Each row comes from the steps of one path. Every step used is in the known rows, and no mark comes twice. Write the path behind each row, first mark first.
Known rows:
E > A > T > Y > U: [ 0.19  2.61 -0.16  0.03 -0.19  0.76 -3.05  0.36  2.63  2.11  0.64  1.47
  2.96  0.17  3.37  1.69  1.59  0.40  0.90  0.28  0.47 -0.15 -1.71 -3.00
  0.74  0.20  7.05]
G > T: [ 0.85  0.30  0.10  3.27 -2.00  0.27 -1.49 -4.28  4.59  3.23  1.69 -1.46
  1.08 -1.58  1.94  2.74  0.02 -3.11  1.85  2.59  0.23 -2.20 -0.89 -0.60
  0.12 -1.61 -0.89]
Y > U > T > G > A > E: [-1.98  0.11  3.23 -0.86 -0.68 -1.81 -3.79 -2.05  4.19  2.54  1.65  2.40
 -4.08  1.66 -0.23  0.15  1.24 -1.08  0.48  4.02 -5.02 -3.66 -3.18 -1.86
  1.75 -4.05  0.74]
T > E > A > G: [ 0.00 -1.55  2.46  1.26  0.17  3.25  0.78 -4.33  2.42  2.58  1.36 -1.96
 -3.01  1.26  1.31 -0.81  3.39 -1.70  3.47 -0.59 -1.06 -4.58 -5.56 -2.87
  2.70 -4.40 -1.79]
A > G > T > Y: [ 0.67 -0.20  1.23 -2.24 -2.53  1.04 -1.94 -3.53  4.09  3.16  0.77  1.98
  4.95 -2.91  0.67  3.22 -0.48 -1.46  1.74 -0.62  2.24 -2.12 -1.38 -1.80
 -0.51 -0.94  2.74]
A > E > T > Y > U: [-1.02  1.03  0.91 -2.16 -1.07 -0.58 -4.02 -1.48  5.20  2.41  0.77  1.44
 -0.08  0.01  3.83  1.86  0.06  0.47 -0.77  3.82 -0.57 -2.29 -1.77 -1.95
 -0.20 -0.82  4.36]
U > T > G > A > E: [-1.99 -1.04  3.00 -0.01 -1.08 -1.08 -2.97 -2.42  4.52  3.05  2.43  2.51
 -2.77 -0.11 -1.15  0.42  0.97 -2.71  1.06  3.23 -3.96 -3.71 -3.42 -1.39
  3.06 -4.99 -1.07]
A > G > T > U: [ 0.85 -0.33  1.03  1.21 -2.82 -0.17 -1.07 -3.57  3.12  3.03  1.33  1.21
  4.09 -1.90  1.19  3.20  2.68 -3.18  1.80  2.98  2.24 -3.87 -1.46 -2.63
 -1.22  0.39  3.21]
A > G > T > Y > U: [ 0.36  1.35  1.12 -2.61 -1.65 -0.21 -2.98 -2.67  3.78  2.39 -0.26  1.32
  3.44  0.04  2.23  2.84 -0.17  0.56  1.09  0.51  1.00 -1.85 -0.96 -2.46
 -2.16  0.41  5.54]
Y > U > T: [-0.95  1.49 -1.45  2.13 -0.92 -3.17 -3.98 -4.42  2.32  2.82  2.89  0.27
  2.29  2.18  4.54  1.18 -1.93 -4.79 -0.21  3.19 -0.87 -2.68 -0.81 -1.10
  0.44 -2.10  3.22]
G > A: [-2.07 -0.86  0.61  0.29 -0.75 -0.98 -2.37 -4.00  4.05  1.91  1.38 -0.74
  2.49  0.60  0.75  0.64  0.32 -3.06  2.56  2.72 -0.22 -3.42 -5.87 -2.62
  1.99 -3.40 -0.50]
Y > U: [-0.04  2.17 -1.06  1.50 -0.18 -1.36 -2.35 -3.31  2.72  1.85  1.03 -1.52
  1.61  2.72  4.69  1.42 -0.14 -1.08  0.97  3.47  0.07 -1.79 -3.60 -3.17
 -0.17 -0.65  3.58]
A > G > T > E > Q: [ 1.30 -0.84  1.39  2.64 -2.09  3.48  1.66 -6.00  3.35  3.53  1.28 -2.09
 -2.74  3.25  0.74  1.05  3.03 -3.07  3.07  0.43 -1.00 -3.07 -2.45 -2.56
  1.04 -4.39 -1.15]
U > T > G: [-0.16  0.87 -2.31  3.28 -0.97 -1.84 -3.28 -3.20  2.76  3.29  3.87  1.36
  2.24 -0.34  1.66  1.32 -0.45 -3.04 -0.06  1.32 -0.88 -1.39 -4.66 -0.97
  2.03 -5.00 -0.78]
T > G: [ 0.19  1.35 -2.15  2.56 -0.47 -0.22 -1.68 -2.14  3.14  2.47  2.40 -0.15
  1.32 -0.06  1.75  1.44  1.13 -0.18  0.82  1.34  0.20 -0.57 -6.92 -2.97
  1.59 -3.95 -0.30]
U > T > G > A: [-2.26 -0.61 -0.34  1.14 -0.96 -2.36 -4.25 -3.25  3.75  2.57  3.07  1.78
  1.80 -0.14 -0.87  0.48  0.15 -3.06  1.11  1.38 -2.04 -2.88 -6.41 -1.15
  2.33 -6.21 -0.85]
U > T > E > Q: [ 0.28 -0.17 -0.56  4.28 -1.95  0.61 -0.37 -6.51  1.96  3.59  3.72 -1.14
 -0.18  4.38  3.16  0.28  1.22 -6.34  1.18  1.84 -1.18 -2.43 -2.89 -2.35
  3.23 -5.91 -0.28]
Y > U > T > G > A > E > Q: [-2.25  0.67  2.62 -1.91 -1.69 -0.67 -2.89 -3.35  4.41  3.02  1.54  2.00
 -2.95  5.39 -0.29  0.37  1.32 -2.23  0.77  2.35 -5.81 -2.81 -1.67 -4.15
  2.31 -5.30  0.85]
A > E: [ 0.43  0.04  2.24  0.87 -0.99  0.62 -0.26 -3.53  3.95  2.96  1.57 -0.31
 -1.40  0.19  2.55  1.14  0.53 -2.82  1.54  4.25 -0.98 -3.02 -1.36 -2.50
  2.45 -1.23  0.27]
T > U: [ 0.29  0.61 -0.93  2.41 -1.94 -1.67 -1.78 -3.28  2.16  2.29  2.54  0.79
  6.15 -0.09  3.81  2.55  2.11 -3.86  0.76  4.69  3.18 -2.47 -4.49 -4.39
  0.82 -0.10  4.10]
U > T > A > E > Q: [-0.14 -0.68  2.36 -2.41 -1.32  1.86 -0.50 -6.96  4.56  3.78  2.84  1.65
 -1.17  5.10  1.93  0.87 -1.23 -3.94  1.90  1.41 -1.18 -3.26 -0.66 -4.02
  3.59 -5.41  0.41]
E > A > G > T: [-0.12 -0.82  2.83  0.59 -1.43  2.61 -0.72 -4.11  4.75  3.47  0.33 -1.00
 -0.71 -1.39 -0.34  1.50  1.21 -2.08  3.24 -0.86 -1.93 -4.08 -0.59 -1.25
  0.56 -2.71 -2.72]

Write each row's path:
[ 1.39  0.99 -2.18  5.14 -1.46 -0.43 -0.96 -0.67  1.46  2.61  2.59  1.62
  4.72 -2.15  3.13  2.63  3.25 -3.80  1.12  4.22  4.08 -1.85 -2.25 -2.42
  0.67  1.43  6.66] => A > T > U
[-0.92  1.44 -1.59 -1.24 -0.93 -1.41 -4.86 -1.90  4.72  2.02  1.23  0.70
  2.79  0.35  4.46  2.15 -0.63  0.17 -0.58  2.52  1.05 -1.73 -3.65 -2.03
 -0.77 -1.33  4.54] => E > T > Y > U
[-2.75 -2.29  2.30  0.06 -0.78  0.32 -2.76 -2.52  6.70  2.85  1.45 -0.20
 -4.36 -1.72  0.31  0.33  1.07 -2.46  1.41  4.73 -3.02 -5.56 -2.65 -0.11
  2.01 -3.94 -2.52] => G > A > E > T
[-0.84 -0.26 -2.01  2.99 -1.84 -1.52 -3.13 -2.61  4.03  2.69  2.87  0.60
  3.32 -1.69  3.70  2.38  2.30 -3.62 -0.07  5.12  2.38 -3.66 -3.96 -2.08
  0.31 -1.43  1.97] => E > T > U
[-0.90 -0.97  0.66  1.70 -0.96  0.76 -1.87 -2.57  6.03  3.35  2.10 -0.57
 -3.91 -1.84  2.37  1.03  0.40 -2.67  0.56  4.58 -1.68 -4.45 -1.07 -0.04
  1.76 -2.82 -2.17] => A > E > T
[-0.29  0.40 -0.38 -1.36  0.47 -0.80 -3.21 -6.08  3.30  2.48  3.16  1.17
  1.34  3.46  4.09  0.99 -2.64 -1.79  1.55  2.12  1.46 -2.95 -4.05 -2.09
  0.77 -4.15  3.73] => Y > U > T > A
[-0.96 -0.80  1.44 -0.66 -0.18  2.14 -0.51 -3.85  3.31  2.73  0.63 -0.76
  0.95  0.41  1.02  0.36  1.21 -2.01  3.10 -1.41 -1.01 -4.14 -3.20 -3.55
  2.14 -3.15 -1.73] => E > A > G
[-0.58 -0.15 -0.20  1.91 -0.63  0.86 -2.26 -0.83  5.76  3.24  2.45  0.48
 -4.71 -1.78  0.86  0.86  1.86  0.31 -0.01  3.30 -2.40 -2.74 -4.69 -0.54
  1.78 -4.60 -2.50] => A > E > T > G
[ 1.13 -1.11  4.50 -1.55 -0.67  2.89  0.01 -5.15  5.72  3.26  1.31  0.37
 -4.40  0.21  1.03  1.82  0.00 -0.23  2.93  3.38  0.21 -3.27 -1.59 -1.72
  1.43 -2.91 -0.09] => G > T > A > E
[ 1.09  0.50  0.42  3.33 -2.91 -0.92 -1.88 -3.41  3.42  2.96  1.86  0.63
  4.24 -1.40  2.47  3.54  2.51 -3.62  0.86  4.69  2.03 -2.28 -1.90 -2.60
 -0.54  0.14  2.88] => G > T > U
[-0.40 -1.90  0.36 -2.76  0.29  0.95 -1.23 -6.51  3.16  3.03  2.90  1.83
  1.85  0.94  1.30  0.73 -2.38 -2.88  3.12 -0.66  2.50 -4.75 -3.60 -1.77
  1.36 -4.65  1.27] => U > T > A > G
[-0.30 -0.67  0.38 -3.26  0.73  0.21 -2.04 -6.10  2.82  2.55  2.20  1.67
  0.64  2.93  2.40  0.61 -2.10 -1.49  2.53  0.00  1.89 -4.57 -3.45 -2.29
 -0.02 -3.73  3.49] => Y > U > T > A > G
[-0.08  0.53  1.84  0.28 -2.06  1.79  0.44 -4.79  4.24  3.38  1.28 -0.51
 -0.67  3.90  2.17  1.30  0.86 -3.60  1.70  2.52 -2.24 -2.27 -0.27 -4.87
  3.13 -2.84 -0.25] => A > E > Q
[ 0.64  2.26  0.67 -0.77 -1.88 -1.02 -3.71 -2.71  3.99  2.32  0.50  0.74
  3.86  0.33  3.50  3.25 -0.30  0.13  0.33  2.22  0.87 -0.49 -1.71 -2.50
 -1.56  0.21  5.10] => G > T > Y > U
[ 0.48  0.47 -0.31  4.88 -0.35 -1.53 -2.13 -4.93  1.20  2.59  3.63 -1.20
 -2.05  2.71  4.70 -0.03  1.25 -4.08  0.61  4.05 -0.74 -3.12 -4.20 -0.47
  1.20 -3.62  2.49] => Y > U > T > E
[-1.68 -0.10 -0.05  0.70 -0.41 -0.82 -2.79 -2.21  4.14  1.86  1.61  0.21
  1.06  0.22 -0.75  0.67  1.64 -0.26  2.01  1.66 -0.99 -2.16 -8.59 -2.81
  1.96 -5.18 -0.80] => T > G > A
[-0.17  2.47 -0.61 -1.68 -0.98 -1.44 -3.65 -2.59  2.80  1.69  0.91  0.90
  5.43  1.55  4.64  2.28 -0.66  0.04  0.08  2.01  1.68 -0.40 -4.06 -4.02
 -0.36 -0.20  6.33] => T > Y > U
[-1.57 -0.15  2.78 -1.40 -1.67  1.24 -0.79 -3.19  5.07  2.88  0.88  0.81
 -2.38  4.02 -1.24  0.56  2.41 -1.36  1.86  1.81 -4.07 -2.23 -3.83 -5.29
  3.39 -5.33 -1.33] => T > G > A > E > Q
[-1.66 -1.31  4.02 -0.87 -0.95  0.25 -1.38 -3.52  4.80  2.42  0.94  0.16
 -1.76  0.43  0.20  0.54  1.21 -2.71  2.41  4.24 -2.32 -4.31 -2.83 -2.54
  2.76 -2.54 -0.68] => G > A > E
[-0.29  1.11  2.89 -3.30 -1.35  1.16 -3.21 -2.63  4.26  2.44 -0.60  1.11
  2.30  0.55  1.67  2.30  0.74  1.00  1.52 -0.83 -0.97 -2.21 -1.03 -3.29
 -1.03 -0.83  3.82] => E > A > G > T > Y > U
[-0.50  1.62 -0.37 -0.60 -0.35 -0.88 -3.67 -0.10  2.89  1.51  0.58  2.23
  3.77 -0.05  1.96  1.82  0.78  0.01  1.01  1.86  1.45 -0.94 -3.09 -2.32
 -0.19  0.32  8.63] => G > A > T > Y > U
[ 0.90  0.24 -0.34  3.62 -1.39  2.04  1.18 -5.76  2.36  2.87  2.39 -2.70
 -0.48  4.81  3.19  0.34  2.69 -3.72  2.00  1.93 -0.30 -1.68 -5.26 -4.16
  2.81 -4.80  0.11] => T > E > Q
[ 0.84 -0.69  0.94  1.19 -1.56  1.29 -0.50 -4.51  4.10  3.38  0.72 -0.71
  0.60 -1.80  0.36  2.13  0.21 -2.59  2.79  0.83  0.35 -3.63 -0.56 -0.54
 -0.66 -1.49 -0.36] => A > G > T
[-0.57 -1.78  2.12  1.80 -0.26  2.02 -0.57 -5.04  2.12  3.23  2.43 -0.59
 -2.17  0.79  1.17 -0.82  2.00 -4.34  2.65 -0.75 -1.95 -5.30 -3.57 -1.39
  2.98 -5.26 -1.87] => U > T > E > A > G
[-0.39  2.22 -2.29  2.39 -0.53 -2.69 -4.10 -2.60  2.45  2.71  3.11  1.27
  0.86  1.70  2.84  1.07 -0.34 -1.51 -0.68  2.05 -1.88 -1.15 -4.24 -1.75
  0.58 -4.01  2.22] => Y > U > T > G
[-0.74  0.27 -3.16  3.23 -0.34  0.06 -3.01 -1.39  5.22  2.83  2.64 -0.45
 -1.08 -1.76  1.58  1.06  1.22  0.12  0.11  1.96 -0.62 -2.00 -6.93 -0.51
  1.05 -5.22 -2.35] => E > T > G
